Each row was made from one small tree. The marks that hang from a mark follow it in brackets, in alphabetical order. Every link used is in the known rows. Write each row's tree.
Known rows:
reze[fala]: [ 3 -2 -2  1 -4  2  4  9  3  3  2  7 -4 -1  1 -3 -7  5 -3 -6]
savo[nurev[reze[zabo]] vifo]: [  8   2  10  12   7  -8   5  12 -38  -8  22  -8  -1   4   5  -5 -12 -23
  15   1]
reze[fala vifo[savo[nurev]] zabo]: [ 13   0   4  22  -9  -3  -8  20 -11   3  21 -14   3  -4  11 -11 -22   1
   5  -8]
savo[nurev vifo]: [  7  -3   3   2   8  -7   4   7 -25   0  12  -7   0   5   1   4  -6 -16
   8   3]
nurev[reze]: [-1  0  6  2  4  1  1  4 -8 -8  2 -4  1 -3 -2 -1 -4 -9  2 -5]
vozig[vifo[fala reze]]: [-21   1 -19   4   2  -2  -7   6  -3 -16  -2   4   9   9  -9  -6 -11  16
  10 -13]
reze[vifo[fala savo[nurev]] zabo]: [  7   7   2  19   0  -7 -15  23 -13  -8  17 -15  12   0  10 -13 -24   4
  12  -7]
vifo[fala[reze]]: [ -4   5 -10   4  -7  -2  -6   9   2 -16  -5  12  14   6  -1  -9 -13  15
   5   1]
vifo[savo]: [ -6  -1  -1   7   2  -3 -12   1  -1   2   8 -11   5  -2   0  -5  -6   3
  -2  -5]
fala[reze[vifo[savo[nurev]] zabo]]: [  8   2   1  26 -16  -7 -13   9 -11  -7  13 -13  14   0   7 -16 -17   3
   8   1]
zabo[reze[fala vifo]]: [ 33  -5   9  11 -14   8   5  15   7  -8  -3   8   5 -15   9  -5 -13  17
  -6  -5]
fala[reze[vifo[savo]]]: [  4  -3  -2  19 -14   1 -17   3   2  -9   4  -5  20  -5   1 -11 -13  18
  -2  -2]
fala[reze]: [ -3  -1  -6   6 -11  -1  -1  -3   2  -8  -6   8   8   2  -2  -7  -3   7
   0   6]
vozig[vibaz vifo[fala[reze]]]: [-12   0 -22   2  -8  -1 -12  -6  -2 -10  -5  19   0   8 -11   5  -2  19
   5  -1]
nurev[reze[zabo]]: [  0   5   6  10  -1  -1   1   5 -12  -8  11  -1  -1   0   5  -8  -4  -6
   9  -2]
savo[vifo[fala]]: [  3   4  -3   0  11  -3  -3  17 -14 -11   8   7   9   7   2  -1 -13   7
   8  -3]
vifo[fala reze[zabo] savo]: [-11   5 -12  19  -1  -5 -19  16  -5 -17  16  -8  19   8   1 -20 -24  17
  13 -11]
zabo[reze[fala vifo[savo]]]: [ 26  -6   9  18 -12   6  -6  16   7  -7   5  -2  10 -18   9  -9 -18  18
  -9  -9]
vozig[vifo[fala]]: [-17   4 -10  -4   4   0  -1   5  -4  -6  -3   8  -2   6  -3  -1  -3  11
   5  -8]
reze[fala vifo zabo]: [ 19   2   3  14 -12   4  -1  17   0  -1  12   8   0  -4  11 -10 -14  16
   4  -5]

Write each row's tree:
[ -1   1   4  18  -1  -6  -2  17 -20  -1  23 -18  -2  -2   5 -14 -21 -16
   8 -11] : vifo[savo[nurev[reze[fala zabo]]]]
[  4   7  -6  14  -3 -10  -1  18 -27 -16  14   6  11  12   7 -12 -19   2
  18   6] : savo[nurev vifo[fala[reze[zabo]]]]
[ 13   9   2  12  -4   0  -8  20  -4 -11   9   6   9   1  10 -10 -14  18
  12  -4] : reze[vifo[fala] zabo]
[ -7   9  -8  18  -7 -11 -13  15 -12 -11  12  -8  13   9   5 -19 -22   3
  12   0] : vifo[fala[reze[zabo]] savo[nurev]]
[ 10  -3   1  14  -6   4 -11  15   3   1  11  -7   9  -8   4  -9 -18  15
  -5 -12] : reze[fala vifo[savo]]
[  2   4  -8  15   4 -11  -4  23 -29 -19  19  -4  15  14   3 -10 -25  -3
  22  -4] : savo[nurev vifo[fala reze[zabo]]]
[ -9   8 -10  18 -10  -6 -16  13  -3 -15  11   3  15   6   5 -21 -18  20
   9  -2] : vifo[fala[reze[zabo]] savo]
[  0   3  -9   6  -1  -3  -6  14 -14 -18   5  15  16   8   1  -8 -14  16
   8   3] : savo[vifo[fala[reze]]]
[  5  -2   1  20 -12  -5 -13   5  -8  -7   4 -15  17  -2   1  -9 -17   1
   1  -1] : fala[reze[vifo[savo[nurev]]]]
[  3   0   5   3   2  -3   8  14 -15  -1   8  -9  -6  -1  -2  -1 -15 -20
   3  -8] : savo[nurev[reze[fala]]]
[ 14  -1   8  10  -5   7   0  17  -5  -8   6   2   3  -7   1  -5 -17   4
   0 -12] : nurev[reze[fala vifo]]
[  4   3   1  12   6  -7 -15  20 -10  -7   8 -18  14  -1   3  -6 -23   2
   6  -9] : reze[vifo[fala savo[nurev]]]
[ 17   3   9  17  -9   6   0  19  -8  -9  14   4   2  -7   9 -13 -16   7
   6 -10] : nurev[reze[fala vifo zabo]]
[-11   4 -11  20   2 -12 -15  18 -15 -14  17 -20  16   9   1 -16 -28  -1
  16 -10] : vifo[fala reze[zabo] savo[nurev]]
[  6   3   9  22  -3   1 -15  12 -11 -10  19 -13  11  -8   7 -14 -15   4
   6  -9] : nurev[reze[vifo[savo] zabo]]
[ -6  -5 -21  14 -13   1  -7  -3  -4  -2  12  12  -7   7  -7  -1  -6  14
   8 -11] : vozig[vibaz vifo[reze[fala zabo]]]
[  1   4 -10  15   3  -5  -9  20 -19 -21  17   6  16  13   3 -14 -21  15
  19  -6] : savo[vifo[fala reze[zabo]]]
[ -9  -9 -22   7  -8   3  -6  -5   0  -2   4  11  -6   5 -13   7  -6  11
   1 -13] : vozig[vibaz vifo[reze[fala]]]
[-15  -1 -15   4   9  -8 -16   0 -14   1   8 -10  -5   5  -9  10  -9  -4
   7 -10] : vozig[vibaz vifo[fala savo[nurev]]]
[ -1   9  -9  10 -11  -3  -5  11  -2 -15   3  13  10   8   6 -17 -12  19
  11   3] : vifo[fala[reze[zabo]]]
[ 26  -6   9  18 -10   0  -2  18  -5  -4   7 -14   7 -15   8  -6 -21   2
  -4  -7] : zabo[reze[fala vifo[savo[nurev]]]]
[  5  -6  -9  10  -2   0  -1  15 -12 -11  13   6  11   6  -3  -7 -18  10
   4 -10] : savo[vifo[reze[fala]]]
[-11   1 -16  -4   5   1 -10  -3  -4  -3   0  12  -8   5  -9  11   0  10
   5  -6] : vozig[vibaz vifo[fala]]
[ 12   0   8  13   3  -5   9  22 -35  -6  26  -2  -4   3   7  -9 -18 -18
  12  -4] : savo[nurev[reze[fala zabo]] vifo]
[-22   3 -10   3   8  -9  -9   8 -15  -1   5 -13   1   5  -4  -2 -12  -3
   7 -11] : vozig[vifo[fala savo[nurev]]]
[-16 -10 -23  14  -7   1 -16  -5  -1  -1  11  -1  -1   3 -14   1 -12  14
  -1 -18] : vozig[vibaz vifo[reze[fala] savo]]
